What can hang from each mark:
gupep: gava remif viki
gava: gupep nefumuf
nefumuf: gava remif
rivifad: sagep
remif: gupep
sagep: rivifad viki
viki: gupep nefumuf sagep

In the rows, 128 means zero.
Known rows, with every way that one mark hangs from another:
{gupep gava {viki {nefumuf remif} sagep}}: [158 130 109 156 155 117 143 123 126  77 111 113  76 139 139 138 109  81
 167]
{rivifad sagep}: [119 124 180 119 107 137 145 107 147 187 185 132 151 127 122 128 114 145
  74]
{rivifad {sagep {viki {gupep gava}}}}: [141 150 151 124  85 165 128 118 145 193 141 121 137  93 118 122 124 114
 122]
{rivifad {sagep {viki {gupep remif}}}}: [139 151 118 116  88 126 146 108 149 215 130 104 134 128 117 100 160 111
 138]
{gupep {gava nefumuf} remif}: [ 97 131 140 142 160 128 106 112 105 123 165 171 157 139 116 160 113 115
 125]
{rivifad {sagep {viki gupep {nefumuf remif}}}}: [150 155 111 105 114 114 184 123 168 160 127  85 111 119 131 102 155 170
 140]
{remif {gupep {viki sagep}}}: [ 98  80 119 152 101 160 102 124 135 159 137 129  90 132 137 119 110  69
 136]
{sagep {viki {gupep gava} {nefumuf remif}}}: [155 164 112 129 154 137 141 141 131 107 113 104 110 127 130 134 151 148
 143]
{nefumuf gava {remif {gupep {viki sagep}}}}: [137  32 107 149 113 122 137 178 138 122 166 118 119 163 169 110  68 122
 166]
{gava gupep}: [107 145 156  96 136 133  99 100 105 143 128 124 167  97 113 153 144 152
  26]
{remif {gupep {gava nefumuf} viki}}: [ 70  75 126 146 117 188  79 146 107 142 170 152 124 111 120 150  88 116
 139]
{nefumuf remif}: [127 119 142 109 150 114 155 139 111 113 184 125 158 150 157 125 115 167
  70]
{sagep rivifad {viki {gupep gava remif}}}: [149 158 141 119 102 141 106 138 119 151  85 128 133 135 118 111 152  79
 132]
{remif {gupep {gava nefumuf} {viki sagep}}}: [ 81  82 115 161 111 175  93 125 129 122 141 163  96  89 133 140  69  72
 160]
{gava gupep nefumuf}: [ 71 141 138  93 139 124 115  93 106 102 135 152 181  57 117 155 121 199
  48]
{remif {gupep viki}}: [ 88  75 127 136 107 172  91 144 115 178 169 120 116 149 120 131 128 110
 111]
{nefumuf gava remif}: [148  73 159 129 147 109 149 175 119 107 205 136 180 174 160 134  82 197
  97]
{gupep {viki nefumuf}}: [118 128 136 138 149 130 123 122 108 133 146 110 104 165 103 144 164 150
 120]
{sagep viki}: [113 154 160 114 122 165 123 114  99 152 181 127 170 126 128 112 159 164
  82]

Rows:
[122 148 110 121 127 149 137 141 112 100 138 138 153  82 149 124 112 160
 136]
{sagep {viki {gupep {gava {nefumuf remif}}}}}
[148  91 108 136 117  91 104 122 109 140  99 116 141 145 117 137 127  94
 138]
{nefumuf {gava {gupep remif {viki sagep}}}}
[152 136 117 145 150 107 127 137 140 153 117 115 124 179 109 131 181 155
 175]
{sagep {viki {gupep remif} {nefumuf gava}}}
[114 157 108 137 127 143 112 119 111 141 121 143 146 106 119 132 146 114
 158]
{sagep {viki {gupep {gava nefumuf} remif}}}
[114 120 147 145 100 142 116 121 114  72 110 170 115  77 136 126  64  84
 148]
{gupep {gava nefumuf} {viki {sagep rivifad}}}
[114 125 125 136 144 124 128 148 128  89 133 165 139  89 149 160  73 144
 118]
{viki {gupep {gava {nefumuf remif}}}}
[139 144 126 111 153 117 117 114 119 142 126 100 158 160  96 133 194 180
 127]
{sagep {viki {nefumuf {gava {gupep remif}}}}}
[142 121 113 137 103  95 133 111 118 135  88 123 100 164 128  96 140  38
 152]
{gupep remif {viki {sagep rivifad}}}
[158 118 123 125 167  72 162 118 160  66 101 120 118 128 145 142 108 160
 117]
{viki {nefumuf {gava gupep} remif} sagep}
[161 136 137 128 123 100 133 151 149 135  89 121 121 178 110 109 172 149
 166]
{sagep rivifad {viki {gupep remif} {nefumuf gava}}}
[128 160 156 109 115 145 159  96 155 178 169 104 133 129 108 110 166 174
 114]
{rivifad {sagep {viki nefumuf}}}
[156 175 133 125 130 126 118 131 138 133  66 119 101 152 102 122 178 100
 152]
{sagep rivifad {viki {gupep gava remif} nefumuf}}
[134 136 143  99 129 161 136 155 141 106 131 104 118 146 132 102 142 148
 124]
{sagep rivifad {viki {nefumuf {remif {gupep gava}}}}}
[116 155 157 114  95 160 113 141 123 104 107 160 148  71 126 116 110 143
 119]
{sagep rivifad {viki {gupep {gava nefumuf}}}}
[147 135 123  93 153 117 149 137 121 101 142  88 163 136 128 122 165 221
 110]
{sagep {viki {nefumuf {gava gupep} remif}}}
[103 123  64  93 123  94 158 104 106  60  92 115 136  49 151 118 100 150
 115]
{gava {gupep {viki sagep}} {nefumuf remif}}
[151 109 130 166 170  76 123 142 154 147 111 137 104 200 107 165 150 136
 163]
{viki {gupep remif} {nefumuf gava}}
[123 143 107 171 140  99 119  98 151 106  81 181  96  97 134 151  88  41
 169]
{viki {gupep {gava nefumuf} remif} sagep}
[152 165 124  95 124 110 167 148 145  97  87  99 110 132 139  95 161 172
 125]
{sagep rivifad {viki gupep {nefumuf remif}}}
[129 150 131 100 103 142 140 155 123  82 107 140 152  78 150 101 101 157
 127]
{sagep rivifad {viki {gupep {gava {nefumuf remif}}}}}
[140 136  88 158 151  86 138  91 130 132  94 110  66 183 111 126 173  60
 179]
{gupep remif {viki nefumuf sagep}}
[114  87 136 125 145 161 116 159 128 133 180 129 135 150 152 139  90 119
  92]
{nefumuf {remif {gupep gava}}}
[152 142 124 176 137 105 108 103 148 138  74 162  86 130 131 151 107   4
 151]
{viki {gupep gava remif} sagep}
